What can hang from each mark:
P: K U
B: T
V: P U
W: K U
U: P V W
K: T W
T: K

Every row comes from one small tree of marks. The marks that hang from a mark follow it in brackets, in alphabetical order. Every link used is in the known rows. Which tree was each row made from?
Known rows:
V{P U{W}}: [ 19.9  -7.7 -39.1  -7.0   6.6  -9.2   5.4 -22.7  18.9  -6.1  19.5  41.9
  22.7  12.7 -21.0  18.7  21.3  -1.6  21.0  19.3  -7.5  12.8  77.2  59.0]
B{T{K{W{U}}}}: [ 53.4  -1.2 -41.7 -11.5   0.3   8.4   4.8   2.1   0.4   3.8  17.2  16.3
  -9.3  -0.3   0.2  10.0  20.2   7.8  31.7  23.7  24.1  56.0  66.2  34.8]
W{K U{P V}}: [ 44.3 -11.0 -38.4  -8.4   2.2 -24.3  14.6   9.6  42.4   4.7  13.7 -28.5
  -1.9  25.3  36.6  12.7  28.0  16.9  30.5  17.6 -19.7  12.9  70.5  49.9]
V{U}: [ 13.0  -9.4 -43.5 -10.8   3.8 -13.3   8.2  -1.9  19.1  -2.9  20.7  25.2
  25.4  16.8   3.2  22.0  19.1   0.1  25.0  16.4   1.6  21.3  45.8  47.2]
W{K{T} U}: [ 35.1   7.0 -38.6 -15.6  19.8 -25.6  27.4  30.0  50.9   0.3   5.5  18.8
 -11.0  29.1  10.3  17.7  28.1  30.9  30.9  19.7  35.6  -3.1  58.5  66.7]
K{T W{U{V{P}}}}: [ 60.7  10.4 -30.5  -3.3  13.7 -17.9  -0.4  -0.2  35.8   2.8  -1.8   3.0
 -17.5  16.8 -17.9  19.8  23.1   8.8  26.8  20.9 -12.2  37.9  70.8  60.4]
W{U{P{K{T}}}}: [ 72.3   6.9 -30.9  -9.3  16.6 -10.4   5.5   0.0  61.3   6.4   6.1  -4.0
 -26.8  24.4  48.4  17.8  24.4  15.6  33.2  22.0  44.6   8.0  64.1  31.3]
P{K{T W}}: [ 37.5   8.0 -38.1  -6.2   9.9 -12.4   4.2  -1.3  72.5  -1.6  -0.2  19.9
 -28.5  25.9  26.3  18.5  19.6   0.4  30.3  18.5  40.7  44.8  27.4  45.3]
V{P{U{W}}}: [ -3.2  -8.3 -33.2  -3.3  12.2  -7.1   1.2 -14.4  19.6  -6.6  16.6  39.2
  16.3  13.5  -8.5  28.9  22.9   1.2  25.0  14.5   3.2  12.0  74.8  59.5]
T{K{W{U{P V}}}}: [ 64.4 -11.8 -37.0  -6.1  -8.2   3.2 -10.3 -14.2   1.2   7.0   6.9 -32.4
  -9.1   5.0  28.2  16.8  22.5 -17.5  34.4  16.2 -17.7  56.0  78.6  30.3]
B{T{K}}: [ 14.6  -4.0 -38.4  -4.5   5.6  13.1   0.3   2.2  -8.1   0.1  27.2  19.0
   5.2   4.6   7.9  18.2  18.4  10.9  29.4  23.1  22.2  27.0  40.1  30.0]
U{V}: [ 21.5 -10.7 -42.2  -1.9   3.7  -9.0  -4.2   4.9  19.4   0.2  18.7  -0.2
   6.3  14.7  11.7  22.2  20.0   0.0  27.1  14.3 -22.7  21.6  43.9  48.6]
B{T{K{W{U{P}}}}}: [ 57.0  -1.8 -36.4  -7.2   2.7   9.5  -2.5 -11.7  -1.6   7.0  16.2  -5.6
 -13.0   5.7  29.3  10.0  22.2   7.3  32.2  25.3  27.8  59.6  70.0  19.1]
T{K{W{U}}}: [ 52.1  -9.1 -43.7 -12.8  -5.5   2.9   5.5   3.2   3.8   3.0   7.3  15.3
 -10.2   2.3  -1.5  20.5  21.2 -15.5  35.2  14.4  16.1  51.9  63.4  45.4]
P{K{T W{U{V}}}}: [ 80.0   9.8 -40.1  -8.8   7.5 -12.4   1.4   2.2  72.2   3.5  -3.3  -6.1
 -24.0  20.0  19.9  15.4  23.5   7.5  33.1  18.8   3.1  40.1  67.9  49.2]
T{K}: [ 14.1 -12.3 -39.4  -6.7  -2.4   6.5   1.9   0.8  -5.8  -0.7  19.7  17.8
   2.9   5.0   6.3  24.3  18.1 -13.1  31.7  14.3  15.1  22.0  35.6  38.3]
K{T W{U{V}}}: [ 63.8   6.8 -40.4  -7.2  16.4 -17.3  -4.4   7.3  33.8   3.6  -2.4   1.2
 -12.9  19.0   7.9  17.9  24.1   7.9  32.6  18.1  -1.3  38.4  70.3  56.1]
W{K U}: [ 30.8  -8.6 -44.1 -15.0   5.9 -22.0  29.7  26.3  44.8   1.5  16.0  15.6
  -2.9  23.9   6.0  14.5  25.8  20.0  28.9  16.4  13.4   9.0  59.0  64.1]
W{K{T} U{V}}: [ 46.3   5.2 -38.7 -10.4  17.6 -27.1  18.9  26.7  52.2   1.9   2.5  -2.3
  -6.1  29.1   9.1  15.8  30.6  28.8  27.6  18.0  -0.4  -1.1  66.7  66.9]
W{U{P V}}: [ 60.5 -10.6 -35.8  -5.1   6.8  -9.6  -6.4  -2.8  16.1   6.8  15.6 -23.9
  -0.7  15.4  33.7  17.9  25.0   5.8  31.9  19.2 -20.1  19.7  77.1  37.9]
K{T W}: [ 19.5   7.6 -39.1  -7.2  15.5 -15.3  -1.0   4.1  34.2  -2.4   0.4  23.0
 -17.8  23.3  14.5  21.1  19.0  -0.1  30.2  14.9  35.0  43.1  30.5  51.0]

Which tree is each row?
[ 52.4  -7.0 -38.3 -10.7   4.9 -11.0   0.4  -5.9  25.8   6.3  10.1  -3.2
 -16.4  18.6  33.4  17.9  21.0  -3.3  35.2  16.9  17.3  54.7  66.7  37.1]	K{W{U{P}}}
[-12.4   8.0 -28.7  -5.9  21.8 -21.8  21.4   1.6  53.1 -10.2   4.6  40.3
   5.2  30.2  -4.2  22.3  27.6  24.0  19.9  16.9  27.0  -3.4  65.8  73.9]	V{P{U{W{K{T}}}}}
[ 52.9   4.4 -34.0  -1.7  15.2  -5.5 -14.3 -24.5  59.7  -0.3   5.3 -11.7
 -16.7  26.9  56.9  14.4  27.6   9.1  29.1  18.9   7.3   4.9  73.3  38.9]	U{P{K{T}} V W}
[ 17.6  -1.5 -40.5  -3.9  -1.0  10.2  -0.8  -5.0   1.3  -0.5  18.9  16.8
  -5.7   5.4   7.7  14.0  17.0  -1.3  29.1  20.6  22.2  63.3  37.5  30.2]	B{T{K{W}}}
[ 43.3   8.4 -35.6  -7.9   5.9 -14.7   0.0 -25.9  70.7   1.6   1.1  -1.2
  -8.5  28.8  47.2  13.4  20.4   1.4  25.8  22.6  34.2  46.9  43.4  27.8]	V{U{P{K{T W}}}}
[ 41.0   7.6 -30.1 -11.7  20.4 -25.7  19.1  15.5  48.8   4.3   3.4  -4.6
 -15.2  33.7  36.7  14.8  28.5  27.9  28.5  22.9  39.4   1.0  59.2  50.4]	W{K{T} U{P}}
[ 55.2  -8.1 -31.7  -2.2   6.1 -12.2   2.8   4.7  20.4   4.0  15.9   2.7
   1.4  10.9 -19.4  19.9  21.8   5.7  28.9  18.1 -34.5  16.0  73.9  57.1]	W{U{V{P}}}
[ 11.8   4.1 -34.2  -7.8  19.9 -22.1  11.8  -4.3  48.2  -2.5   6.7  10.3
 -10.5  35.0  44.1  15.3  28.1  21.3  26.6  18.5  40.2  -2.1  61.4  55.8]	U{P W{K{T}}}
[ 41.1  -9.5 -44.8 -10.0   2.8 -23.7  22.3  23.8  44.8   1.9  14.2  -5.9
   2.8  22.6   7.3  15.1  26.9  18.6  27.3  16.3 -24.1  10.4  67.5  63.8]	W{K U{V}}
[ 59.0  -9.2 -34.2  -1.7  -8.3   0.9  -1.2  -7.1   5.7   2.9   7.8  -5.2
  -7.0   0.2 -24.2  19.5  21.1 -16.5  28.6  16.7 -32.4  52.3  74.2  50.0]	T{K{W{U{V{P}}}}}
[ 76.7   7.7 -27.9  -2.5  13.4 -10.8   5.0   3.1  64.9   5.0   4.2   1.1
 -18.4  17.3  -3.8  18.8  24.4  18.6  27.9  21.7  -6.1   3.8  71.1  53.1]	W{U{V{P{K{T}}}}}
[ 25.0   7.8 -37.3  -4.9   7.7 -13.5  -2.6  -6.3  72.3  -1.0  -3.6  -4.7
  -5.3  23.4  31.5  22.8  22.5   2.5  27.0  13.7   3.7  44.9  47.4  42.7]	P{K{T W} U{V}}
[ 57.2  -6.2 -37.9  -3.6   0.2 -15.6  -1.0  -1.9  29.0   2.7   8.3   1.2
 -10.0  12.7 -21.3  17.9  20.2  -1.2  30.3  16.1 -34.9  50.7  72.1  57.1]	K{W{U{V{P}}}}
[ 16.1   4.3 -41.8  -7.7  18.0 -21.2  10.9   6.3  50.4  -7.1   4.7  13.0
  -3.1  31.3  16.3  13.6  29.7  22.7  23.6  13.5  -1.7  -4.2  67.0  72.8]	U{V W{K{T}}}
[ 19.1   7.9 -38.5 -10.3  19.7  -6.6   4.1  -8.4  61.4  -5.4   3.5  34.9
  -0.8  20.4  33.0  27.2  23.9  12.1  27.7  15.0  40.8   2.3  69.9  51.0]	P{K{T} U{W}}
[ 11.4  -9.3 -37.8  -0.4   3.1 -19.6  14.5  -3.2  45.8  -6.1  16.3  12.4
   4.9  23.8 -10.4  14.8  27.8  11.3  19.3  14.8 -34.4   7.2  69.4  73.9]	U{V{P} W{K}}
[ 29.2   5.6 -37.5  -5.1  16.4  -7.0  -4.5 -11.9  62.3  -4.3   2.9  11.4
   4.0  19.8  33.8  23.8  26.6  12.0  25.8  15.5   4.0   2.0  79.5  51.6]	P{K{T} U{V W}}
[ 22.5 -10.3 -38.8 -10.3   8.5 -11.3  -4.4 -28.2  14.2  -2.0  20.7  15.8
  22.0  18.9  33.4  17.4  21.6  -3.0  27.0  18.4   7.1  15.2  78.6  40.2]	V{U{P W}}
[ 30.4  -7.3 -37.0  -3.8  -3.2 -11.3  13.7 -13.2  57.4  -2.3  20.1  22.7
  11.8  16.7  -8.4  18.3  17.7  -1.4  21.9  19.1  -1.7  20.6  43.6  44.1]	V{P{K} U}
[ 48.1   7.0 -34.8 -10.0  15.8  -7.1  -1.3 -31.3  60.0  -2.1   6.6  13.2
   3.0  27.7  47.8  14.0  24.7   6.9  26.2  20.6  33.4   3.6  75.6  35.6]	V{U{P{K{T}} W}}
[ 10.7  -5.5 -32.8  -0.1  -5.6  -9.3   7.5 -13.1  68.4  -3.0   6.5  17.8
  -4.2  15.5   5.2  23.6  16.9  -7.4  27.5  13.0   6.9  57.1  41.1  45.0]	V{P{K{W} U}}
[ 30.6 -11.6 -38.5  -1.6   7.6  -6.7 -16.2 -22.1  16.3  -1.3  17.5  -9.0
   1.9  18.5  39.6  16.7  25.5  -3.2  27.6  15.7 -20.0  15.6  78.0  41.6]	U{P V W}
[ 43.3   8.3 -34.0  -5.7  14.1  -9.9   8.6 -22.8  61.8  -6.3   8.2  40.0
   3.6  22.1  -5.5  16.6  22.9   9.5  20.4  21.4  19.3   0.5  72.7  55.6]	V{P{K{T}} U{W}}
[ 59.5 -10.5 -42.9  -7.4  -7.7   2.8  -4.2   0.0   3.3   3.6   5.7  -7.2
  -4.9   1.1   1.9  19.1  22.0 -16.0  33.6  15.0 -20.8  52.9  72.0  45.9]	T{K{W{U{V}}}}
[-16.0  -8.6 -45.7 -10.6   7.6 -18.6  22.5   3.3  43.0  -9.3  16.2  31.5
  16.5  24.2  18.0  22.6  26.3  12.0  26.9  11.0  14.2   7.5  68.5  67.2]	P{U{W{K}}}
[ 35.2   9.1 -30.5  -4.1   9.9 -12.7  11.3 -10.8  64.5  -1.9   9.2  27.5
   5.2  24.0  -6.4  18.8  18.8  11.5  21.6  22.2  20.1   8.4  41.6  47.5]	V{P{K{T}} U}
[ 43.9   6.1 -30.6  -4.7  16.3 -29.0  20.9  18.1  53.5   0.1   3.7   2.3
  -8.4  26.4 -16.9  13.7  28.8  28.9  24.4  20.1 -10.9  -1.6  66.3  70.6]	W{K{T} U{V{P}}}
[ 48.8 -11.4 -37.7  -0.8   0.6  -1.2 -10.5 -27.6  53.3   0.3  15.2 -13.6
  -9.0  19.7  52.1  14.0  24.5  -2.7  29.0  16.8 -15.7  17.9  76.9  37.8]	U{P{K} V W}
[ 37.5  -8.2 -33.6   5.1  -3.2  -6.7  -1.2  -8.3  57.7  -0.7  15.9  -2.0
  -7.8  15.8  -0.9  19.2  20.2   0.3  25.4  18.4 -29.8  20.7  41.4  47.3]	U{V{P{K}}}
[  8.9   6.8 -34.6  -8.9  15.3 -27.1  24.7  -6.5  51.9  -8.1   7.7  40.5
  14.4  32.2 -16.9  13.1  26.8  21.2  15.5  19.3  16.0  -4.7  69.3  73.7]	V{P U{W{K{T}}}}
[ 39.7  -7.2 -37.5  -5.6   2.6  -2.4  -4.6 -25.6  52.7  -1.5  16.1   7.8
 -16.1  20.7  52.7  15.7  24.0  -2.4  32.7  17.2  21.8  16.1  65.2  35.4]	U{P{K} W}
[  6.4   4.8 -39.9 -10.6  20.7 -22.2  17.0   8.8  51.4  -6.3   5.4  36.4
  -7.7  31.8  15.9  17.4  27.6  22.0  26.0  16.0  34.1  -4.3  59.3  71.6]	U{W{K{T}}}
[ 49.4   6.5 -32.2  -0.2   6.4 -11.4 -12.2 -20.8  69.2   3.6  -1.6 -27.8
 -26.9  27.1  55.4  12.3  21.4  -0.5  27.4  19.4   5.9  46.9  40.4  30.4]	U{P{K{T W}} V}
[ 61.6  -0.7 -42.6  -5.9  -3.2   8.9  -2.0  -2.3   2.1   4.1  15.9  -8.0
  -2.1   0.6   2.3  11.6  22.0   8.1  30.7  22.5 -14.5  56.3  76.6  36.9]	B{T{K{W{U{V}}}}}
[ 55.4 -10.5 -35.6  -9.8  -5.5   4.5  -3.1 -11.4   0.3   6.6   8.1  -8.5
 -15.6   5.3  28.6  19.0  21.8 -17.9  36.5  18.3  21.0  55.6  68.2  28.6]	T{K{W{U{P}}}}
